Every row comes from one small tree of marks. The marks that hang from a mark follow it in brackets, in alphabetical order. Every link used is in the known rows. Which tree was each row made from?
Known rows:
Y[D]: [ 2.865 -3.433  0.493  1.407 -1.683  2.707  0.687  2.011 -3.687 -0.544
  2.357  2.722  3.312 -0.858  2.761 -1.422 -1.944  4.939  1.868 -0.557
 -4.863 -0.187  0.147  2.484  0.703]
P[Y]: [ 0.525 -1.485 -0.880  2.351 -1.129  0.817 -0.101  1.809  0.193 -2.551
 -0.235  1.651  0.577 -0.894 -2.209 -2.862 -1.119  3.596  1.853  1.485
 -2.410 -0.701 -2.585 -1.241  0.196]
D[Q]: [ 1.463 -1.647  0.602  0.612 -1.015 -1.218 -0.924  0.610  0.884 -2.175
 -0.425  4.224  0.839 -1.498  0.636 -1.293 -1.773  2.320  0.696 -1.777
 -1.199 -0.723  1.141 -2.189  1.542]
Y[D[Q] P[B]]: [ 3.076 -2.219  7.227 -1.176 -3.298  3.070  1.075  5.065 -0.821  0.272
  2.592  2.081  0.700 -5.662  3.564 -1.249 -1.174  2.705 -0.556 -2.973
 -3.598 -0.301 -1.174  4.030  0.175]
D[Q[P[B] R[N]]]: [-1.952  2.025  2.937 -2.639 -1.259 -0.808 -4.730 -1.632  4.524 -0.195
 -3.968  1.021 -2.197 -1.573  0.457  0.207 -2.454 -1.012 -2.935  0.299
  0.361 -0.273  2.294 -0.153 -0.622]
Y[P]: [ 3.013 -4.247  1.120 -1.733  0.065  4.259  1.137  1.234 -1.830 -0.506
  1.792  2.301  0.581 -1.011  1.501 -0.872  0.535  4.646  0.461 -1.614
  0.007 -0.622 -1.587  2.621  0.198]
Y[D P[B Q[W]]]: [ 2.879  0.458  5.889  1.271 -1.952  5.351  3.954  7.097 -4.649  2.119
  3.171  0.344  1.178 -3.864  3.015 -1.671  0.160  2.644 -0.580 -0.928
 -2.695 -0.429 -0.494  4.472 -1.501]
R[N Q]: [ 3.167 -0.963 -2.745  4.919 -0.254  3.253 -3.253  1.691 -2.367 -0.178
 -2.887  6.457  1.759 -1.398 -1.502 -1.737  0.092  2.822  0.334 -1.400
 -6.232 -0.056  1.300 -1.524 -0.085]
Q[R[N] W[M] X]: [-0.976  2.324 -1.990  0.124  1.096 -1.759 -0.579 -4.295 -3.038 -1.043
  4.674 -4.577 -3.806  5.293 -0.995  1.723  2.131 -4.324 -0.102 -1.572
  3.625  2.720 -1.399  1.198  0.112]
X[Q[R[N] W]]: [ 0.430 -0.810 -1.675  3.834  0.470  1.142 -0.181 -0.699 -0.982  2.878
  0.098  0.146  1.752 -0.510 -1.898 -2.176 -0.961 -5.126 -0.081 -1.469
  3.449  0.614  0.544 -1.001  0.845]
D[Q[P[B Y] X]]: [-2.685  3.117  2.807 -0.336 -0.662 -4.404 -1.605 -1.070  3.475 -3.669
 -1.979  0.198 -2.933 -2.461 -1.188  0.500  0.105 -1.363 -0.736 -0.361
 -0.789 -0.162 -1.685 -1.293  0.107]
Y[D P[Q]]: [ 3.987 -1.756  4.044 -0.341 -2.677  6.487  3.586  7.312 -4.543  1.229
  2.701  3.059  2.476 -1.935  3.652 -1.032 -0.825  5.784  1.010 -2.565
 -2.271 -0.415  1.154  4.202 -0.128]
Y[D[Q[R]] P]: [ 2.844 -2.865  5.740 -3.584 -2.569  2.725  1.534  5.150  0.303  1.687
  4.491 -0.102  2.922 -0.417  2.819  0.419 -0.807  0.407 -0.824 -2.732
  0.289  0.527  0.994  4.971  0.603]
D[Q[P R W]]: [-1.305  1.466  0.667 -3.302  1.138 -3.817 -0.376 -1.412  4.200  1.286
 -0.536 -2.825  0.583  3.560  0.079  1.076  1.221 -3.439 -1.606  0.373
  3.147  0.093  2.003 -0.037 -0.040]
P[B Q[X]]: [-0.809  2.284  1.408  3.552 -1.240  0.394  0.000  0.487 -3.550 -3.685
 -0.396  4.363 -1.228 -2.732  0.254 -0.078 -3.102  1.660 -0.965  1.345
 -1.045 -0.813  1.048 -1.742  0.037]
R[N Q[P[B] X]]: [-0.188  2.354 -1.450  2.630  0.955 -0.207 -4.088 -1.787 -1.186 -1.338
 -3.994  3.907 -1.234 -1.758 -1.300  1.279  1.348 -0.212 -1.542 -0.902
 -5.209  0.380  0.433 -0.221 -1.225]
D[Q[P[Y] R W]]: [-2.158  2.557  1.526 -2.465  0.324 -4.399 -0.099  0.510  5.735  0.858
 -0.689 -4.492 -0.164  3.114 -2.052 -0.152  1.526 -3.895 -1.248  1.212
  2.777  0.073  0.249 -0.821 -0.602]
Q[W]: [ 1.535 -1.881 -1.744  2.104  1.359 -0.003  0.839 -0.846 -2.699 -0.429
  1.508  0.176  1.238  0.930  0.233 -1.637  1.477  0.873  1.085 -0.251
 -1.166 -0.032 -1.251 -0.421 -0.050]
Y[D P[B Q]]: [ 2.856 -0.643  5.916  0.068 -3.224  6.185  2.703  7.169 -3.852  0.636
  1.852  2.926  1.340 -4.624  3.269 -1.534 -2.068  5.233 -0.488 -0.567
 -3.292 -1.059  0.456  3.869 -0.957]
R[Q[P[B] X]]: [-0.356  1.495 -2.013  1.323  1.603 -3.001 -2.066 -1.812  0.232 -2.237
 -2.253  2.800  1.075  0.427 -1.621  2.069  0.903 -0.296 -1.087  1.627
 -3.665 -0.627  0.288 -0.865 -0.585]
W[Q]: [ 1.023 -7.206 -3.434  1.049  0.479  3.257  0.718 -0.125 -0.724  1.465
  0.159  2.499  1.601 -4.081  0.882 -0.479 -2.150  3.569  1.772  1.164
  0.232 -0.745  1.108 -4.837  1.862]
Q[P R[N] W X]: [-2.287  2.415 -1.077 -1.447  2.680 -0.981 -1.444 -5.135 -1.646  0.652
  0.928 -4.179 -1.660  4.740 -0.112  2.648  3.374 -4.993 -1.907 -1.406
  3.075  2.400 -0.092  3.222 -1.115]
D[Q[P[B]]]: [-0.731  0.683  2.077 -2.073 -0.792 -2.617 -2.385 -1.586  3.973 -1.613
 -3.857  2.587 -1.431 -2.674  1.337 -0.241 -1.584  1.731 -0.972  0.180
 -1.750 -1.476  0.851 -1.715 -0.038]

Which tree is each row?
[ 0.588  2.664 -1.824  3.232  1.625  0.457 -3.143 -0.320 -0.202  1.825
 -4.852  1.713 -0.385 -1.793 -1.458 -1.127  2.698 -0.572 -1.459  0.100
 -6.009 -0.192  0.152 -0.719 -2.225]  R[N Q[P[B] W]]
[-2.380  1.512 -1.398 -2.725  3.186 -3.634  0.409 -5.084  0.060 -0.266
  2.550 -5.186  0.181  6.775 -0.276  3.376  2.794 -5.061 -1.697  0.862
  4.486  1.409 -0.009  2.545 -0.701]  Q[P R W X]
[-2.232 -3.578 -0.971 -2.374  0.415  3.559 -2.959 -2.123  3.181  3.611
 -3.211 -0.768 -1.090 -3.935  0.562  0.931 -2.811  0.131 -1.829  3.262
  1.860 -0.247  2.447 -2.893 -0.560]  W[Q[P[B] R[N]]]
[-1.290 -3.332 -3.450 -3.990  0.444 -0.376  0.009 -2.900  4.031  1.050
 -2.256 -1.649 -3.913 -2.859  1.418  0.969 -1.593  3.848  1.641  3.750
  1.213 -1.575 -0.205 -5.486  0.832]  W[M Q[P[B]]]
[-3.432  1.522 -0.471 -2.687  0.793 -2.857 -0.881 -2.714  2.630 -2.142
  0.847 -3.641 -0.509  4.702 -2.600  2.466  0.457 -2.446 -0.856  2.338
  3.393  0.582 -1.029  1.537 -0.421]  Q[P[Y] R X]
[-1.182  1.323 -2.477 -1.063  1.632 -4.408  1.318 -4.252 -1.641 -1.969
  6.146 -5.686 -1.971  6.989 -1.112  2.333  1.748 -4.440  0.061  1.155
  5.087  1.691 -1.556  0.339  0.564]  Q[R W[M] X]
[ 1.544 -0.862  2.153 -2.059 -1.562 -0.638 -0.141  1.603  0.579  0.275
 -0.837  1.764  1.924 -0.790  3.734  0.009 -0.511  3.127  0.859 -2.429
 -3.908 -0.274  1.607  2.007  0.713]  Y[D[Q[P]]]
[ 1.276  1.424  2.180  3.889 -3.658  3.136  2.307  7.760 -2.495 -0.764
  0.302  2.447  2.144 -2.200 -0.133 -3.046 -2.585  5.070  2.128  0.790
 -4.152 -0.663  0.581  0.062 -0.267]  P[Q Y[D]]
[-1.250 -4.589 -2.375  0.689  0.751  3.285 -1.387 -2.206 -2.054  1.688
  2.007  0.191 -0.165 -2.055 -0.280  1.907 -2.008 -2.045 -0.320 -0.674
  3.524  1.729  1.684 -2.609  1.655]  W[Q[R[N] X]]
[ 0.736  0.319 -2.067  0.987  0.842 -1.268 -2.481  0.053  2.209 -0.796
 -4.393  3.510  1.801 -0.435 -1.346 -0.001 -0.223  2.410 -0.819  3.415
 -5.098 -2.006  1.020 -1.817 -1.097]  R[Q[P[B]]]
[-0.618 -1.160 -0.970  0.580  0.167 -0.945 -0.523 -2.112  2.616  0.316
 -4.617  2.999  0.664 -3.718 -0.124 -1.384 -2.692  0.190  0.384  1.215
  0.598 -2.238 -0.287 -2.361  0.642]  X[Q[P[B]]]
[-0.095 -4.407 -4.804 -0.857  0.688 -0.583  1.611 -2.827 -1.075 -0.702
  2.944 -1.022 -2.710 -0.864  0.649  2.297 -0.550  1.639  2.727  0.083
  2.842  0.651 -0.824 -5.287  2.719]  W[M Q[X]]
[-0.158  0.161 -2.639 -1.505  0.706 -2.500  0.923 -2.215  0.563 -0.333
  3.955 -4.835 -0.899  6.312 -0.983  0.144  0.448 -1.489  0.670  2.870
  3.543  0.396 -0.717 -0.419 -0.079]  Q[R W[M]]
[ 0.248  2.443  4.169  4.728 -4.407  2.867  1.059  7.283 -1.612 -1.682
 -0.626  2.549  1.120 -5.337 -0.521 -3.506 -3.968  4.476  0.905  2.770
 -5.294 -1.283 -0.242 -0.544 -1.189]  P[B Q Y[D]]
[-1.954  0.861 -1.712  0.421  1.118 -2.680  1.472 -0.332  4.452  2.500
 -1.297 -3.923  1.983  1.812 -3.693 -1.371  0.256 -5.621  0.065  1.940
  5.007 -0.673 -0.921 -1.443  0.159]  X[Q[P[Y] R W]]
[-1.601 -3.024 -4.284 -5.301  0.296  1.939 -1.388 -3.129  3.932  3.165
 -1.693 -3.308 -3.510  0.631  0.812  1.982 -1.190  1.595  0.890  2.032
  4.007  0.175  1.863 -4.125  0.707]  W[M Q[P R[N]]]
[-0.978 -1.707 -2.107 -1.742  0.627 -1.333 -0.053 -2.439  3.771  1.700
 -2.477  0.616  2.720  1.596 -1.074  0.111 -2.740 -2.343 -0.139  1.765
  5.021 -1.482  1.951 -1.401  1.080]  X[Q[P R]]
[ 1.905 -0.532  2.167 -0.241 -0.521  3.735  2.642  2.751 -4.340 -1.430
  2.362  3.248 -0.470 -0.519  1.113  0.725  0.547  2.654 -0.159 -2.739
  1.980  0.097  0.213  1.623  0.418]  Y[P[Q[X]]]
[-0.858  0.454 -1.869  0.348  1.569  0.111 -0.376 -2.422  1.377  3.739
 -2.395 -1.416  0.783  0.622 -1.187 -0.843  0.438 -4.994 -0.621 -0.914
  4.296  0.405  0.956 -0.168  0.019]  X[Q[P R[N] W]]
[-1.090  2.507 -2.672 -2.096  1.024 -3.345  1.484 -1.480  3.086 -0.573
 -0.499 -5.581 -3.772  3.597 -1.344 -1.026  3.783  1.524  2.426  1.833
  0.426 -0.310 -3.689 -1.086 -1.051]  Q[P[Y] W[M]]
[-0.869  0.001  1.031 -0.522 -0.419 -3.454 -1.171 -1.659  0.674 -2.717
  2.857  1.166  0.725  2.364 -0.459  2.043 -1.972 -3.502 -1.425 -1.085
  3.065  0.855  1.812 -0.605  1.818]  D[Q[R X]]
[ 0.219 -1.594 -1.986  2.368  1.042 -1.233  1.561 -0.621  0.206  2.055
  1.591 -0.832  3.236  1.064 -2.207 -1.454 -1.460 -5.310  0.126  0.877
  4.975 -0.161  0.424 -1.599  1.273]  X[Q[R W]]
[-1.099  2.348 -3.615 -2.872  2.803 -4.954  1.648 -5.671 -0.790 -1.953
  1.807 -4.680 -4.064  5.572  0.856  2.558  4.629 -0.807  1.662 -0.785
  2.105  1.092 -2.665  0.432 -0.012]  Q[P W[M] X]
[ 0.152 -0.353  0.263 -1.057 -1.220  0.734  0.455  1.938  1.177 -0.277
 -1.356 -0.823  1.300 -0.016  0.887 -1.134  0.373  4.518  1.967  0.782
 -4.052 -0.657 -1.586  2.134 -0.739]  Q[P[Y[D]]]
[-1.094  0.811 -3.483 -2.504  1.457 -4.144  1.846 -3.381  3.976  2.195
 -0.560 -4.503 -0.355  4.182 -1.505  0.391  0.320 -4.564  0.777  1.654
  6.598 -0.627 -0.047 -1.820  0.622]  X[Q[P R W[M]]]
[-0.824  0.931  2.291 -0.470 -1.780  0.465 -0.765  1.848  1.689 -0.958
 -2.043 -0.722  0.094 -2.786  0.545 -1.702 -1.211  3.728  0.431  2.783
 -5.078 -1.340 -2.291  1.996 -1.515]  Q[P[B Y[D]]]
[ 0.516  1.774 -3.853  1.708  3.368 -3.786  0.393 -1.661 -1.200 -0.198
 -0.586 -0.172  1.898  4.384 -1.529  2.327  4.852 -2.745 -0.294 -0.488
 -2.058  0.537 -0.201 -0.271 -0.404]  R[Q[P W X]]
[-1.495  1.458 -2.860 -5.148  1.843 -3.828  0.557 -4.020  3.501  0.882
  0.993 -6.785 -1.902  7.709 -0.076  1.737  1.976 -1.195  0.251  3.307
  4.289 -0.274 -0.160  0.206 -0.812]  Q[P R W[M]]
[-2.295  2.886 -0.181 -1.012  0.956  0.298 -1.507 -0.878  2.467  1.758
 -1.442 -5.013 -1.315  2.962 -2.384 -0.919  2.413 -2.578 -1.023  1.189
  1.092  0.908 -1.376  1.743 -2.250]  Q[P[Y] R[N] W]
[-2.396 -3.303 -2.648 -2.702  1.614  2.151 -1.618 -3.855  0.460  2.487
 -0.558 -1.419 -1.096 -0.571  0.576  3.379 -0.412 -1.912 -0.987 -0.147
  4.117  1.476  2.327 -1.997  0.794]  W[Q[P R[N] X]]
[ 1.997  0.345  6.018  0.760 -2.515  4.670  2.970  5.493 -5.631 -0.700
  3.806  2.337  0.378 -4.076  3.105  0.188 -1.068  2.766 -0.661 -1.932
 -2.274  0.093 -0.427  4.568 -0.529]  Y[D P[B Q[X]]]
[ 1.818  1.620 -2.911  6.493  1.798  0.276 -1.461 -0.082 -5.559 -0.274
  0.489  2.705  0.565  0.482 -2.139  0.062  3.675 -2.445 -0.155 -3.328
 -4.375  2.033 -0.383 -0.239 -0.305]  R[N Q[W X]]
[-2.899  2.030  0.847 -0.345  0.395 -2.263 -1.176 -2.674  1.185 -3.670
 -1.417 -0.997 -2.739 -1.012 -1.501  0.597  0.457  0.635 -0.217  1.938
 -1.412 -0.454 -3.299  0.171 -0.942]  Q[P[B Y] X]
[ 0.007  3.734  3.984  5.741 -2.960  1.749  2.572  7.604 -2.452  0.013
  0.890 -0.463  0.564 -4.185 -0.833 -3.816 -1.493  1.493  0.404  2.504
 -4.818 -0.634 -1.311  0.090 -1.811]  P[B Q[W] Y[D]]
[ 1.741 -0.509  4.133 -0.128 -1.702  4.834  1.271  4.146 -1.705 -0.681
 -0.225  3.747 -0.867 -4.158  1.058 -1.485 -1.619  4.582 -0.884  0.642
 -0.380 -1.673  0.303  0.749 -0.801]  Y[P[B Q]]
[ 0.809  1.442 -3.051  2.061  1.665  0.276 -3.263 -1.581 -1.937 -0.774
 -3.431  3.925 -0.027  0.669 -1.014  1.699  2.721  0.172 -0.545 -2.665
 -4.299  1.015  0.942  0.217 -0.365]  R[N Q[P X]]
[ 4.181 -3.191  5.300 -2.033 -2.565  3.545  2.107  5.450 -1.533  0.879
  3.492  2.213  1.745 -2.843  3.906 -0.828 -0.067  3.265  0.619 -4.864
 -2.386  0.209 -0.425  4.184  0.933]  Y[D[Q] P]
[-0.890  2.140  1.504  1.665  0.334 -2.251 -1.386 -1.793 -1.456 -0.486
  2.758 -1.217 -1.232  1.398 -0.773  1.080  1.214 -6.291 -1.683 -3.939
  2.583  2.687  0.894  0.698  0.800]  D[Q[R[N] W X]]
[-0.856 -0.873 -1.817 -0.660  0.406  1.085 -1.955 -2.419  2.258  2.168
 -3.867  1.514  0.889 -0.379 -0.830 -0.574 -1.924 -2.262 -0.363 -0.358
  3.394 -0.454  1.833 -0.524  0.618]  X[Q[P R[N]]]
[ 0.172 -0.853 -2.793  0.873  2.092 -1.821  1.732 -2.055  0.962  2.197
 -2.408  0.161  1.531 -0.148 -0.213 -1.260  1.445 -2.380  1.258 -0.917
  2.321 -0.952 -0.539 -1.535  0.812]  X[Q[P W]]
[ 0.416  2.347  2.158  4.464 -3.088  1.454  2.675  5.849 -4.371 -2.380
  2.198  1.803  0.982 -1.234 -0.317 -0.955 -1.297  2.370  1.793 -0.916
 -2.925  0.625 -0.217  0.926  0.246]  P[Q[X] Y[D]]
[-0.983  1.944  0.376 -1.241  1.949 -5.148  0.496 -2.951  0.410 -1.212
  0.272 -1.239 -1.261  1.857  0.976  1.826  3.339 -3.080 -0.307 -3.533
  1.165  1.057 -0.168 -0.150  0.570]  D[Q[P W X]]
